What can hang from each mark
J_350: J_296
J_300: J_890
J_577: J_327
J_123: J_17
J_151: J_17 J_458
J_890: J_300 J_458
J_458: J_350 J_890 J_927
J_296: J_890
J_327: J_17 J_577
J_927: J_300 J_458

Known rows, with every way that one mark hangs from another
[J_151 J_17 [J_458 J_927]]: [ 0.45 -1.06  2.11  3.82 -0.29  2.44  1.78  0.68 -1.27 -2.46  2.94  0.88
 -1.42  0.13  0.76 -0.57  1.12  0.36 -1.99  0.55 -1.20]
[J_296 [J_890 J_300 J_458]]: [ 4.29 -0.71  1.58  3.99  0.70  2.55  1.61  3.65  0.05 -2.18 -0.33  0.05
  0.72  0.09  0.81 -2.32  3.20  0.52 -0.90 -0.89  0.38]
[J_927 [J_300 J_890] [J_458 J_350]]: [ 3.95 -0.32  0.40 -0.22  1.83  4.58 -1.06  2.98 -2.65 -1.08 -1.36  1.38
 -2.03 -1.27 -1.71  2.13 -0.22  0.83 -0.46  0.41 -0.25]
[J_151 J_17 [J_458 [J_350 J_296] [J_890 J_300]]]: [ 3.81 -1.57  0.37  3.18  2.88  3.92  1.57  1.68 -0.93 -3.11  2.07  1.14
  0.24  1.56 -1.03  1.08  2.11 -1.10 -1.16  1.80 -2.34]
[J_577 [J_327 J_17]]: [ 1.22  1.16  0.24  1.94  1.67  2.57  0.60  3.87 -2.23 -0.93 -1.67 -0.91
 -2.35 -1.58  4.27 -2.52  1.51  1.76 -0.94 -2.14 -1.29]
[J_123 J_17]: [ 2.47 -0.64  0.80  2.71  1.21  4.10  0.85  2.83 -1.09 -3.08 -0.83 -0.22
 -2.33  1.05  3.16 -1.25  0.80  0.10 -0.83 -1.37  0.55]
[J_890 J_300 [J_458 J_350 J_927]]: [ 4.34 -0.68  1.08  1.36 -0.65  2.03  0.94  3.41 -0.54 -0.65 -0.01  1.97
  0.33 -0.38 -0.60 -0.26  1.48  0.83 -1.97 -0.13  0.71]
[J_151 J_17 [J_458 J_350 [J_890 J_300]]]: [ 2.90 -0.34  1.54  1.93  1.69  4.31  1.46  2.43 -0.12 -3.27  2.93  1.48
 -0.39  0.75 -1.74  1.49  1.48  0.16 -1.48  1.49 -2.39]
[J_296 J_890]: [ 2.14  0.12  0.97  3.93  1.26  2.57  0.89  2.29 -0.94 -2.02 -0.18 -0.12
 -0.70  1.33  2.64 -2.57  2.53  0.58 -0.03  0.26  0.36]
[J_890 [J_458 J_350]]: [ 2.86  0.91  0.82  3.33 -0.35  2.19  0.47  3.51 -1.87 -1.38 -0.56  1.07
  0.42  0.55 -0.18 -0.12  2.35 -0.54 -1.37  0.73 -0.40]
[J_577 J_327]: [ 2.41  1.77  0.23  2.58  2.41  3.04 -0.82  3.21 -1.39 -0.55 -1.05  0.40
 -1.18 -1.08  3.84 -2.74  1.33  0.36 -1.09 -1.08 -0.49]
[J_350 [J_296 [J_890 J_300 J_458]]]: [ 5.08 -1.77  0.60  4.99  1.77  2.03  1.60  3.15 -0.54 -2.04 -1.17 -0.34
  1.36  0.79  1.52 -2.91  3.93 -0.60 -0.72 -0.63  0.60]
[J_327 J_17 J_577]: [-0.77  0.87  0.77  2.32 -0.45  1.75  2.00  3.91 -3.39 -1.75 -1.09  0.70
 -2.15 -0.33  3.23 -2.28  1.54  0.94 -1.51 -3.13  0.34]
[J_296 [J_890 [J_458 J_350]]]: [ 3.01  0.40  1.41  4.07  0.00  1.55  1.73  3.09 -1.40 -1.81 -0.27 -0.15
  0.46  1.43 -0.64 -0.99  3.11  0.36 -0.39  2.12 -0.55]
[J_300 [J_890 J_458]]: [ 2.48 -0.49  1.84  2.92  0.65  3.67  0.79  4.14 -1.18 -0.72 -1.66  0.03
 -1.47 -0.22  0.58 -1.70  1.63  1.02 -0.54  0.20 -1.34]
[J_151 J_17 J_458]: [ 0.09  0.60  1.67  4.95  0.79  3.41  1.09  1.61 -1.58 -3.46  2.57  0.88
 -0.97  0.02  1.13 -0.70  1.90 -0.64 -1.75  0.46 -1.82]
[J_151 J_17 [J_458 [J_350 [J_296 J_890]] [J_927 J_300]]]: [ 2.28 -2.61  0.82  3.79  1.75  1.65  2.19 -0.44 -2.33 -2.89  1.40 -0.79
 -0.95  0.96 -1.18  0.66  2.37  0.32 -0.70  2.12 -1.43]
[J_927 [J_300 J_890] J_458]: [ 3.90 -0.94  0.74  0.73  1.95  4.69 -1.08  3.27 -2.38 -0.96 -1.81  0.70
 -2.21 -2.03 -0.16  0.97 -0.20  0.36 -0.82 -1.37  0.26]
[J_296 [J_890 J_300 [J_458 J_350 J_927]]]: [ 4.58 -1.32  1.73  2.15 -0.16  1.57  2.38  2.97  0.00 -1.19  0.56  0.75
  0.44  0.84 -1.09 -1.27  2.40  1.57 -0.87  0.75  0.50]
[J_350 J_296]: [ 2.86 -0.72 -0.59  4.35  2.01  2.60 -0.17  1.91 -2.10 -1.20 -1.51  0.79
 -0.20  1.16  3.98 -2.15  2.44 -1.32 -0.55 -0.57  0.57]
[J_296 [J_890 J_458]]: [ 3.05 -0.03  1.64  4.94  0.09  1.63  1.77  3.05 -0.98 -1.73 -0.75 -0.86
  0.37  0.91  0.86 -2.26  3.02 -0.09 -0.72  0.32 -0.23]
[J_458 J_890 J_927]: [ 3.73 -2.12  1.27  1.09  1.00  2.20  0.40  1.73 -0.47  0.16 -0.50  0.21
 -1.13  1.33  1.53 -0.46  0.43  0.54 -0.84 -0.41  0.04]
[J_151 J_17]: [ 0.75  0.71  0.85  3.73  0.52  3.17  0.45  2.52 -1.12 -2.71  1.31  1.70
 -1.38 -0.03  2.56 -1.43  1.44 -0.71 -0.58  0.28 -0.67]
[J_458 [J_350 J_296]]: [ 2.77 -0.17 -0.88  3.50  1.90  2.49  0.07  1.95 -2.50 -1.35 -0.84  1.64
 -0.09  1.66  2.35 -0.78  2.49 -1.00 -0.26  1.19  0.46]

Rows
[ 2.68 -2.57  1.08  3.90  1.60  2.11  3.30  0.47 -0.84 -3.37  3.29  0.94
 -0.15  1.38 -0.72 -1.27  2.65  0.62 -0.80  2.61 -0.85]  [J_151 J_17 [J_458 [J_350 [J_296 [J_890 J_300]]] J_927]]
[ 5.14 -2.16  0.22  2.34  0.55  1.47  1.16  2.74 -1.23 -0.47 -0.85  1.62
  0.97  0.33  0.10 -0.68  2.34 -0.26 -1.58  0.02  0.92]  [J_890 J_300 [J_458 [J_350 J_296] J_927]]
[ 2.80 -1.45  2.03  1.06 -0.46  2.67  1.46  3.15 -1.36  0.18 -0.76  0.76
 -1.64  0.49 -1.32 -0.55  0.73  2.15 -0.47  2.07 -1.09]  [J_300 [J_890 [J_458 J_350 J_927]]]
[ 1.74 -2.98  0.90  1.86  2.15  3.63  1.35  0.47 -2.67 -1.87  0.43  0.04
 -2.63 -0.30 -1.49  1.06  0.80  1.00 -0.66  1.94 -2.35]  [J_151 J_17 [J_458 [J_350 J_296] [J_927 [J_300 J_890]]]]
[ 2.80 -0.05  1.56  2.13  0.46  3.74  0.87  4.08 -1.60 -0.98 -1.15  0.66
 -1.34  0.39 -0.92 -0.49  1.63  1.30 -0.23  2.03 -1.62]  [J_300 [J_890 [J_458 J_350]]]
[ 4.69 -0.37  0.24  0.13  2.15  4.10  0.07  3.33 -0.17 -1.27  0.00  1.86
 -0.16  1.16  0.34  0.45  1.36  0.59 -0.55  0.02 -0.15]  [J_458 J_350 [J_890 J_300]]
[ 1.87 -2.03  2.28  2.84  0.58  2.40  1.96  0.91 -0.65 -1.76  2.47 -0.08
 -1.36  1.18 -0.60  0.35  0.68  0.02 -1.60  1.02 -2.18]  [J_151 J_17 [J_458 J_890 J_927]]
[ 3.96 -2.98  1.20  5.06  0.51  0.14  2.51  1.44 -1.38 -0.47 -1.15 -1.09
  0.47  1.66  1.28 -2.53  3.13 -0.45 -0.50  0.70  0.31]  [J_350 [J_296 [J_890 [J_458 J_927]]]]
[ 4.95 -0.60 -0.28  3.43  1.38  2.59  0.56  3.56 -1.48 -1.29 -1.09  1.88
  1.39  0.38  0.55 -0.68  3.05 -1.09 -1.44 -0.02  0.35]  [J_890 J_300 [J_458 [J_350 J_296]]]
[ 3.82 -1.49  0.56  6.05  1.27  1.13  1.77  2.34 -1.58 -1.67 -1.49 -1.09
  1.06  1.49  1.68 -2.51  3.87 -1.18 -0.34  0.70  0.00]  [J_350 [J_296 [J_890 J_458]]]
[ 3.12 -0.68  0.04  0.17  0.63  2.32 -0.78  1.70 -2.11 -0.34 -1.13  1.04
 -1.50 -0.37  0.69  0.93  0.63  1.03 -1.06 -0.88  0.74]  [J_458 J_350 [J_927 J_300]]
[ 3.31 -1.63  2.21  4.07 -0.67  0.67  2.31  2.21 -0.57 -0.78 -0.39 -0.84
 -0.09  0.98  0.64 -2.15  2.33  0.75 -0.94  0.43  0.27]  [J_296 [J_890 [J_458 J_927]]]
[ 1.76 -0.44  1.39  2.64  0.10  2.19  1.21  0.99 -2.16 -1.44  1.62  1.15
 -0.84  1.14 -0.16  0.29  1.35  1.16 -2.03  1.23 -0.30]  [J_151 [J_458 J_350 J_927]]
[ 2.86 -2.74  1.00  3.07  1.39  1.81  2.29  0.19 -1.82 -1.82  2.29  0.00
 -0.63  2.44 -1.25  1.36  1.25 -0.73 -1.00  3.08 -2.18]  [J_151 J_17 [J_458 [J_350 J_296] J_890 J_927]]
[ 0.89 -1.66  1.81  0.80  1.08  4.17  1.24  1.35 -1.94 -1.91  1.34  0.34
 -3.18 -0.96 -2.24  1.46  0.23  2.16 -0.75  1.63 -2.64]  [J_151 J_17 [J_458 J_350 [J_927 [J_300 J_890]]]]
[ 5.67 -0.46 -0.10  0.00  1.95  3.18 -1.05  2.62 -2.43 -0.93 -1.24  0.63
 -0.47 -0.18 -1.99  3.99 -0.04 -1.01 -1.09 -0.21  0.08]  [J_927 J_300 [J_458 J_350 J_890]]
[ 5.98 -1.13  0.80  1.10  1.79  3.66 -0.08  3.52 -0.39 -1.28  0.29  1.64
  0.17 -0.14  0.05  1.00  0.22 -0.88 -1.63 -1.47  0.77]  [J_927 [J_458 [J_890 J_300]]]
[ 4.94 -2.35  1.15  0.14  1.48  3.12  0.46  2.53  0.55 -0.13 -0.08  1.30
 -0.64  0.70  1.30 -0.85  0.39  1.06 -1.20 -1.66  0.61]  [J_458 [J_890 J_300] J_927]
[ 5.30 -3.34  1.10  4.16  0.98  1.00  2.29  2.22 -0.30 -0.90 -0.88 -0.33
  1.09  0.79  1.17 -2.68  3.14  0.12 -1.01 -0.57  1.10]  [J_350 [J_296 [J_890 J_300 [J_458 J_927]]]]
[ 4.30 -1.71 -0.22  4.07  2.96  2.86  0.95  2.20 -0.43 -2.07 -0.58  0.67
  0.58  1.08  3.36 -3.36  3.11 -0.09  0.08 -0.65  1.09]  [J_350 [J_296 [J_890 J_300]]]
[ 0.19  1.29  1.18  4.03  0.53  3.44  1.21  1.61 -1.95 -3.74  3.04  1.50
 -0.80  0.64 -0.56  0.42  1.83 -0.40 -1.47  2.19 -2.15]  [J_151 J_17 [J_458 J_350]]
[ 4.81 -1.85  0.75 -0.66  1.32  2.82  0.59  2.52  0.19 -0.21  0.30  1.85
 -0.47  1.28 -0.16  0.61  0.46  1.27 -0.97  0.19  0.27]  [J_458 J_350 [J_890 J_300] J_927]
[ 4.47 -2.82 -0.05  1.42  1.91  1.61  1.03  1.09 -1.65  0.25 -0.96  0.60
 -0.47  2.63  0.71  0.46  1.02 -0.34 -0.28  1.66 -0.14]  [J_458 [J_350 J_296] J_890 J_927]
[ 4.02 -3.31  0.86  2.19  2.04  2.87  2.20  0.69 -0.72 -2.17  2.47  0.99
 -0.16  1.64 -1.41  1.03  1.41 -0.22 -1.43  1.84 -1.74]  [J_151 J_17 [J_458 [J_350 J_296] [J_890 J_300] J_927]]
[ 6.14 -0.45  0.38  0.08  1.67  3.76 -0.07  3.49 -0.72 -1.26  0.70  2.41
  0.41  0.38 -1.49  2.42  0.08 -0.60 -1.33  0.23  0.49]  [J_927 [J_458 J_350 [J_890 J_300]]]
[ 1.60 -0.63  1.97  3.88  1.42  3.53  1.41  1.64 -0.96 -3.06  2.28 -0.07
 -0.97  1.21 -0.04  0.37  1.30 -0.63 -1.54  0.98 -2.82]  [J_151 J_17 [J_458 J_890]]
[ 4.33 -1.11 -0.41  3.26  2.79  2.95  1.08  2.14 -0.89 -2.35 -0.25  1.13
  0.42  1.86  1.70 -2.07  3.25  0.19  0.46  1.08  0.79]  [J_458 [J_350 [J_296 [J_890 J_300]]]]
[ 3.00 -0.97  1.70  2.72  1.90  4.42  1.24  2.35  0.07 -3.26  2.53  0.88
 -0.42  0.12 -0.21  0.21  1.50 -0.23 -1.88 -0.33 -2.18]  [J_151 J_17 [J_458 [J_890 J_300]]]
[ 4.19 -2.55 -0.43  2.06  2.16  1.39  0.86  0.50 -2.40 -0.66 -1.62 -0.36
 -0.69  1.24  0.78 -0.27  2.23  0.64  0.17  0.62  0.87]  [J_458 [J_350 [J_296 J_890]] [J_927 J_300]]
